Each row was made from one path, in order. Every step used is in the known rows, and no mark comes twice. Write each row's path.
(in the rows, 128 means zero)
Known rows
M-R-U-W: [124 127 119  75 159 136 108 115 121 125 158  58 147 140 136 112 131 136
 182 126 180 117 159  83 104 184  97  77 122 120 109  84 133  69 120 109
  92 176 114 197 174 127  94]
U-W-P: [133 128 104 141 143 140 127 160 153 137 168  85 169 122 163 126 127 115
 170 152 148 124  82 122  69 163 126 148 120 142  91 138 107  53  54 143
  99 134 123 128 126 101  84]
K-R-X: [128 131  98  86 136 169 148 100 128 101 130  98 157 137 147 125 114 152
 164 115 155 105 160 113 144 183 103  84 124 131 174  87 101  83 113 109
 139 159  89 129 158 101  93]
R-X-W-D: [132 144 106 137 154 156 133  95 117  89 137  44 130 106 136 107 164 117
 169 160 155  83 114 131 156 136 122 154 141  85 148  97  87 123  79  90
  99 151  80 171 193 113  94]
P-W-U-R: [122 115  88 101 122 144 129  94 168 135 141 131 173 132 180 151  82 158
 186 148 109 112 181 150  80 181  77  64 108  81 161 114  96 108 117 150
  89 159 105 164 101 101  77]
E-W-P: [154 144  86 160 146 134 124 140 176 124 162 123 188 136 173 141 129 102
 149 141 132  91  83 149 100 155 133 131 124 140 100 159 120  46  36 136
 138 129 111 111  87 102  53]
J-W: [127 154 105 135 140 152  89  96 129 113 142 107 169  96 156 148 116 117
 126 190 118 130 160 111 140 135  87  98 140 131 142 108 112  89 102 135
 125 125 113 171 102 130  91]
P-W: [141 140 105 136 101 143 149  93 186 132 138 125 128  87 184 156 135 138
 150 137  93 114 129 128 117 152 112  98 130 106 143 133 100 118  83 154
 128 136 117 153 111 145  89]
M-W-D: [153 139 122 151 133 132 124 114 122  90 156  86 137  85 149 108 145  95
 170 182 129  63 108 142 164 134 129 167 124  89 134 118  74 150 108 124
  74 137  77 151 139 116 116]
U-R-A-W: [124  94 128  87 168 160 105 115 118 112 169  63 163 140 159 139 106 146
 188 135 165 108 146 112 114 188 112  89 101  87 140 101  93 104 110 113
 107 176 123 169 157  97  70]
R-M-W: [173 120 107  97 188 137 105 147 111 107 147 115 129 115 159 113 124 126
 165 150 168  95 126 125 140 162 125  98 102 118 112 120 106  93 110 141
 100 154 115 145 112 128 106]
R-U-W-J: [146 145 105 123 141 132  95 173 140 145 177  63 160 116 133 110 130 128
 191 145 116 107 152  98  88 143 117  87  88 154  82 102 117  67  96 101
 117 165 134 156 149 135  86]
X-W: [119 130 116 141 164 140 108 130 125 130 151  73 111 105 151 127 137 128
 147 143 155 124 122 128 115 130 132 121 112 123 125 120 109  91  90 129
  89 152 145 175 156 137  61]
L-W-A-R: [121 111 112 136 158 151 111 108 190 138 150 141 152 159 166 136  95 116
 148 155 143 114 179 165  93 161  81  73 148  86 135 105  76  98 109 129
  81 142  85 135 116  89  81]
R-A-W-X: [133 132 120 104 190 119  84 107 141 125 143 105 168 139 152 144 100  79
 189 156 163 103 151 136 112 139  83 113 101  86 127  98 112 121 138 119
  93 167  94 157 147 114  67]
K-R-U: [124 112  90  84 147 143 154 102 142  96 128 114 165 142 141 138 116 143
 169 116 139  99 167 105 116 177 128  68 118 126 158  93 109  69 128 125
 125 166  96 169 155 114  99]
R-X-W-P: [138 120  87 126 171 163 137 146 140 122 150  73 158 132 164 124 143 128
 170 137 162 132  75 126  90 157 124 130 134 131 112 118 101  55  27 112
 124 135 126 124 152 109  71]
M-W-K-R: [123 104 100 109 155 133 122 136 142 108 157 143 148 120 163 147  82 137
 188 159 162 107 142 138 113 182  89  80  78 110 153 101  90  85 140 154
  52 163 133 146  90 121  84]
A-R-U-W: [122 128 123  74 165 154 103 125 135 135 159  73 161 146 133 109 120 137
 180 122 176 112 151  95  96 181 102  77 118  98 117  93 130  62 107 107
 104 171 111 196 166 116  89]
A-R-K-W-H: [168 144 102 112 135 144 113 110 138 103 170  89 151 108 143 102 119 138
 157 173 179  95  98 124 111 180 120 132 113  98 144  96  84 130  93  82
 101 154  78 138 178 110  85]
K-R-A-W-D: [125 115 122 121 143 153 140  92 123  73 155  63 156 121 144 138 141 122
 180 159 149  69 124 125 141 181 128 136 109  82 158 101  64 138 111 103
  81 178  70 163 163  94  92]
U-R: [121 104 110 119 121 154 129  98 134 125 150  93 173 122 171 136  77 159
 159 136 133 107 159 137 109 169 106 105 124 112 152 116  94  94 118 146
 114 143 115 154 135  79  80]
M-R-A-W: [122 100 132  85 164 154 110 107 116 108 169  61 145 135 163 140 117 135
 176 129 178 118 138 109 124 195 105  79 108 113 130  91 101 120 119 103
  96 179 116 162 158 116  67]
K-R-U-W-J: [142 133 107 113 135 139 105 168 138 135 181  69 165 134 133 119 122 143
 193 133 120 109 164  92  79 173 117  70  74 158  96  97 103  58 101 101
 108 179 136 152 139 128  79]
L-W-U-R: [122 112  96 133 144 131 106 101 167 123 141 120 161 150 165 140  87 154
 173 164 123 108 204 154  97 149  91  87 116  96 144 117  91  86 122 150
  79 141  92 155 109  76  90]
P-W-X: [144 150 104 130 134 114 118  82 189 140 123 148 155 110 177 159 103  97
 169 154 111 109 150 149 105 133  71 106 121  84 139 116 109 126 115 151
 110 141  94 148 106 131  77]
M-R-X: [129 129 103  79 136 168 137  82 124 112 138  74 153 130 160 114 111 147
 163 115 170 119 156 116 155 183  80  78 152 139 150  75 120 103 114  94
 138 149  85 134 175 104  90]
A-R-U: [126 114 103  74 152 163 137  96 153 120 138 108 178 139 149 124 100 138
 163 113 148 103 156 123 115 170 109  62 143 105 144  90 123  80 113 107
 138 154  89 171 162 103  91]
X-R-U-W: [136 125 117  86 162 141 110 118 120 114 148  70 160 154 129 117 125 136
 177 123 172 120 159  82  92 176 108  79 115 101 110 101 121  60 117 109
 110 192 131 202 165 117  91]
E-W-K-R-M: [145 115  68  89 190 141 125 115 150  95 125 151 166 156 164 158  92 154
 162 134 187  87 151 139 111 199 103  49  87 119 142 122 121  36 120 148
 104 183 103 152  88  98  69]
P-W-E: [122 129 130 148 118 158 155  77 181 155 130  97 138 103 202 158 154 125
 179 105 112  86 112 142 134 121  95 120 125  93 140 119  74 132  69 142
 125 118 110 194 120 117  99]
E-W-K-R: [120 129  88 125 152 129 117 116 167 108 149 149 165 140 161 160  86 134
 169 144 161  88 151 148 114 183  91  70  82 113 155 121 115  57 124 148
  81 170 123 151  80 111  52]
P-W-D: [142 144 105 157  91 144 161  69 171 100 134  99 137  78 168 145 153 120
 158 165  90  77 113 140 142 147 119 148 145  79 152 127  74 152  84 134
 107 136  68 159 133 118 108]
E-W: [148 167 105 150 149 124  95 115 159 122 154 119 157 128 153 131 130 101
 136 135 135  70 138 145 148 136 124 109 113 125 120 149 142  73  88 128
 136 149 111 153 101 126  50]
J-W-L: [114 167 137 156 158 131  91 107 118 130 112  95 187 125 143 170 134 103
 113 174 108 135 168 136 148 125 109  74 171 100 118 123 102  91  89 160
 122 146  90 168  94 110  78]
W-A-R-X: [124 126  92  75 168 179 124 102 153 133 135 114 173 156 152 112  95 121
 172 128 166 106 165 144 122 177  67  63 154  91 161  75 108 100 111  92
 126 154  76 131 163  96  83]
L-W: [140 137 116 189 137 121 116 106 182 112 138 109 107 114 161 137 140 128
 126 163 116 110 165 138 143 103 132 134 141 125 113 134  92  84  89 153
 112 108  95 141 126 104 111]
A-W: [113 131 133 139 152 146 108 137 118 128 178  85 141 105 156 130 103 123
 152 135 138  99 113 127 123 132 137 120  90 121 122 129 116 121 123 131
  91 161 126 155 148 121  77]
L-W-X-R-K: [158 116  82 124 170 153 125  63 144 103 119 105 170 167 159 157 103 135
 142 136 175 126 171 141 113 156  85  81 133 103 126  86  85  76 110 123
 134 167 105 131 142  79  88]
K-W: [137 144 136 124 151 122  88 142 141 139 154 109 124  99 153 113 129 117
 147 153 164 106 108 102 110 145 136 146 109 112 128 131 103 119 107 135
  96 138 137 166 144 130  62]
X-R-M: [158 102  87  96 162 157 142  92 118  94 117 116 163 151 167 145  93 161
 136 115 171 117 150 128 107 188 119  62 120 127 129 124  99  70 120 131
 137 189 111 152 122  79  82]

Which path is each row?
[129 156 120 123 166 104  78 120 143 146 143 104 160 127 141 126 100  81
 179 162 161 107 158 132  98 128  74 131 103 104 112 109 129  98 138 138
  76 158 102 165 139 116  74] -> U-W-X
[132 155  79 144 177 113  89 123 181 131 147 145 157 114 163 149  95  99
 167 170 155  79 132 163 132 124  85  98 108 101 120 132 153  65 111 144
  96 141 125 165  90 128  60] -> E-W-K
[124 133  90  99 199 116 103 141 154 141 138 110 149 152 128 117 128  77
 194 169 156 100 174 117  78 142  91  87 128  90 115  87 121  85 136 127
  69 171 106 186 165 136  97] -> R-U-W-A
[106 121 139 152 167 154 124 108 133 153 140  55 124 116 178 135 157 118
 178 108 161  94 104 143 132 102 111 140 113 109 126 108  80 111  73 123
  94 131 134 211 158 111  78] -> X-W-E
[122 156 105 111 169 105  83 145 155 146 141 140 137 115 147 120 113  98
 172 172 147  99 146 136  89 132 111 118  93 108 133 125 123 125 138 138
  59 153 110 165 122 132  65] -> K-W-U
[149 122 117 156 144 121 107  72 160 105 125 128 164 167 164 153  86 121
 144 146 142 130 185 143 103 142  81  93 124  95 123 118  77  94 127 130
 109 166 109 147 108  76  75] -> L-W-X-R
[114 113  82  99 195 151 102 122 139 126 139  88 143 124 160 132  93 146
 201 161 192 126 137 137 111 151  67  84 114  77 140  83 123  69 102 123
  80 152 144 183 157 118  71] -> U-R-X-W-K
[132 109  81  90 146 172 149  74 123 117 140  75 157 126 167 145 112 154
 143 123 181 120 141 130 131 187  93  75 143 152 138  72 108  94 113 121
 126 156 101 128 168 102  90] -> M-R-K
[115 145  80 131 169 136  86 109 156 123 138 136 168  88 165 160  84 112
 160 217 141 128 150 134 127 125  55  89 129 105 138  97 129  79 123 151
  87 125 126 179  92 131  92] -> J-W-K
[134 137 121 159 130 145  96 174 129 145 201  77 153  99 158 128 100 128
 169 143  98 101 123 130 100 131 134 101  66 163  91 121  97 113 104 109
 107 163 141 121 126 124  65] -> A-W-J
[136 147 150 149 167 112  97 147 114 133 127  95 152 126 147 141 140  94
 147 147 125 109 139 150 150 129 137  94 143  90 100 135  94 114  97 165
  92 155 102 146 107 116  84] -> M-W-L
[129 149 122 151 125 132 122 107 128 105 153  57 141  97 132 111 147 104
 168 173 142  74 121 126 134 142 122 172 128  97 127 118  92 123 105 121
  73 152  76 178 165 103 106] -> U-W-D
[135 100  79  96 151 181 143  83 124 118 137  76 178 133 166 145  98 166
 155 130 166 109 151 134 121 178 105  89 134 118 150  84  98  76 104 134
 140 150 112 137 164  81  91] -> U-R-K
[130 178 137 170 165 108  93 120 143 136 119 105 177 150 142 155 144  90
 123 127 121  87 151 161 153 128 138  83 150  94 103 158 127  77  78 156
 132 164  88 154  95 105  44] -> E-W-L
[111 111 105 107 152 158 121 111 168 147 151 143 172 146 167 134  74 112
 156 144 148 109 161 166  87 174  77  72 139  96 150  98  92 111 129 126
  82 156  92 137 126  94  67] -> W-A-R
[157 168  88 156 112 130 104  94 130  81 160  98 166  78 143 125 116 114
 142 223 107 107 141 129 143 135  99 129 135 123 149 105  97 121 103 100
 108 131  65 154 133 125 110] -> J-W-H
[146 109  78 106 149 178 149  76 119 105 129  87 170 145 160 151 104 152
 136 118 169 121 143 131 117 176 109  76 132 129 139  92  94  81 109 120
 147 176 123 134 156  88  83] -> X-R-K
[129 108 117  97 169 154 103 133 151 142 167 141 162 149 166 119  84 103
 173 153 159 106 154 162  97 182  74  67 122  82 140  94  83 120 124 121
  65 159 105 136 110 109  73] -> M-W-A-R
[127 124  87 108 160 155 132 100 163  96 127 116 144 145 150 136 110 153
 177 144 166 111 171 123 141 166  80  75 123 105 160  84 100  61 109 122
 113 145  93 136 138  99 105] -> L-W-K-R-X
[147  96  87  87 162 161 136 101 123 108 127 104 172 141 172 138  86 174
 151 128 168 104 157 134 109 190 114  75 120 119 140 116 102  66 115 146
 130 163 100 155 133  70  90] -> U-R-M
[139 102  82  77 191 164 129 112 151 126 127 144 169 161 168 138  82 135
 152 134 180 104 157 156  90 194  92  48 134 105 138 103 101  81 122 129
 105 173  80 141 125  83  79] -> W-A-R-M
[112 112 148 122 177 162 122 103 134 141 150  51 149 131 177 144 149 111
 201 107 163  79 112 129 141 127 108 128 107  92 129 100  78 127  92 111
 108 143 113 202 162  97  90] -> R-A-W-E
[153 106 100  83 162 132 118  70 151  99 110 108 180 161 160 156 105 110
 179 142 167 128 181 129 105 182  69  81 139  90 146  93  86  94 125 111
 134 176 102 159 139  89  66] -> W-X-R-A
[117 137 101 129 179 115  97 147 153 150 150 112 139 137 139 120 118  77
 180 176 152 105 163 134  79 137  88 108 122 102 116 104 109  98 135 140
  54 164 113 169 146 129  84] -> U-W-A
[127 137  81  68 164 171 101  90 124 114 130  98 196 149 148 124  93 150
 186 160 149 116 197 122 130 172  55  59 135  94 168  73 118  82 113 103
 130 152  84 159 138  93  93] -> J-W-U-R-X
[130 152 141 130 184 126  99 130 122 145 111  82 157 138 137 147 152 113
 133 138 167 115 124 125 125 143 143  99 150  83 107 120  95 102  83 153
 115 163 108 153 147 107  63] -> R-K-W-L
[103 126 100 136 178 132 100 141 146 134 164 117 143  95 166 148  72 114
 181 170 159 104 113 149 113 122  95 106  88  99 121 115 130 104 140 148
  60 153 137 168 129 124  81] -> A-W-K
[112 129 132 127 181 170 125 101 125 147 133  41 129 129 168 121 166 123
 190  99 176  92 111 132 150 113  99 127 122  99 134  88  89 105  65 100
 118 133 121 205 181 111  87] -> R-X-W-E
[142 105  96  81 164 173 133 103 136 119 131 122 165 141 171 137  87 160
 137 114 178 109 141 144 112 195 109  64 126 122 137 116 111  72 106 130
 131 164  85 143 124  79  81] -> A-R-M
[140 105  71  74 178 148 126 107 132 113 120 125 177 152 168 141  77 162
 169 140 162  98 178 148  95 184  98  64 107 111 143 114 112  69 131 147
 104 173  84 158 120  72  87] -> W-U-R-M
[117 118 108  94 154 131  89 124 141 138 150 121 171 139 160 126  80 146
 185 158 154 105 169 132  76 176  92  96  95  86 152 114 100 108 134 140
  69 160 117 171 123  92  60] -> K-W-U-R
[151 125 107 121 130 133 128 113 127  71 176  77 150 118 140 124 118 131
 186 171 144  89 127 125 122 183 126 118  90 106 155 103  78 130 117  85
  87 178  68 145 170 110  94] -> K-R-A-W-H
[161 167  99 168 127 125  86 156 164 141 183 103 167 117 156 128 121 114
 156 142  95  78 144 145 120 134 124  92  84 164  91 142 119  73  77 107
 141 150 129 119  90 128  44] -> E-W-J
[167 153  97 198 108 106 127 103 174  81 155  99 117  95 148 114 136 123
 143 199 105  92 145 146 144 110 134 157 134 120 125 129  80 116  93 115
 101 115  51 132 154 106 126] -> L-W-H
[157 116  87 103 212 121 104 153 138 124 138 146 138 144 155 118 113  84
 182 178 162  91 155 145 107 151  96  80 116  95 118 103  93 107 135 142
  64 161 105 142 115 134 100] -> R-M-W-A
[127 110 136 108 172 171 117  96 131 154 142  61 159 137 180 130 141 142
 187 109 198  83 104 119 121 150 102 136 110  85 137  89  66 114  79 121
 114 132 131 196 163  86  81] -> U-R-K-W-E
[147 137 111 102 174 147 101 126 132 134 146  92 133 111 149 121 140 131
 147 148 194 108 106 100 113 159 130 130 114 113 129 102 104 102  96 126
 114 145 135 153 165 126  71] -> R-K-W
[168 107 117  76 184 161 102 139 113 113 158 119 147 136 166 112 104 142
 164 134 185 103 128 134 130 193 109  69 101 105 119 112  97  91 103 127
  99 163 110 141 104 112  92] -> A-R-M-W
[121 144 145 116 174 122 107 123 112 130 115  63 179 172 123 145 142 117
 156 119 150 126 166 111 110 159 125  57 150  76  93 119 109  66 100 139
 110 198 105 194 146  97  77] -> X-R-U-W-L
[162 142 102 129 144 146  92 166 143 150 176  82 149 106 152 120 129 135
 166 151 139 109 117 107  92 153 129 108  84 156  97 102  89  98  82 106
 125 149 148 120 142 131  59] -> R-K-W-J
[130 109 101  94 156 135  97 128 128 129 158 119 171 138 163 124  75 140
 197 160 139 100 176 151  99 172  84  80  94  91 146 107  96 109 137 142
  65 159 113 156 104  99  83] -> M-W-U-R
[131 109  93  95 182 147 124 101 185 121 132 132 165 170 147 127 114 117
 170 141 146 104 187 131  99 160  93  51 156  78 131  84 101  78 112 113
 111 150  76 167 153 102 102] -> L-W-A-R-U
[156 141  99 156  88 142 127 138 185 149 170 111 146  85 180 149 125 141
 168 144  62 114 137 130  95 147 112  82  97 150 110 127  87 109  71 128
 136 140 133 119  97 143  76] -> P-W-J
[119 116  75  77 173 146 126  99 148  92 127 132 184 138 143 155 100 140
 180 162 151 115 176 100 113 176  81  42 119 103 157  75 119  52 133 130
 105 163 109 189 123 125 101] -> J-W-K-R-U
[101 124 152 150 158 160 123 112 126 153 161  62 146 118 180 137 130 112
 181 104 149  73  99 141 140 106 118 139  94 108 122 115  85 135 100 124
  96 140 119 195 150 100  91] -> A-W-E
[133 118  94  94 196 137 103 121 148 143 144 119 145 151 152 127 120 101
 171 167 197 111 145 120  80 178  84  87 130  96 130  74  89 121 130 123
  67 167 118 148 158 126  66] -> M-R-K-W-A
[114  96  97  93 192 142 100 121 149 121 156  99 165 125 167 155  76 133
 209 169 180 113 139 136 103 168  76  82  97  71 134  95 113  91 129 134
  71 163 134 179 135 104  75] -> U-R-A-W-K
[147 127 145 108 189 136 100 140 109 128 122 105 168 156 151 142 125 122
 144 129 160 112 142 154 140 173 124  52 139  77 101 128  90  93  90 153
 102 176  88 143  98  96  78] -> A-R-M-W-L
[120 138 127 161 132 147 130 105 118  96 167  68 146  93 147 124 127 108
 159 165 129  63  99 140 149 131 141 162 112  91 137 122  87 154 115 117
  78 158  74 162 163 101  99] -> A-W-D
[125 133 105 113 166 152  97 113 177 144 161 147 182 169 161 133  88 101
 156 138 156  88 163 170  95 182  76  57 127  85 142 113 111  91 107 113
  95 167  96 142 101 101  41] -> E-W-A-R
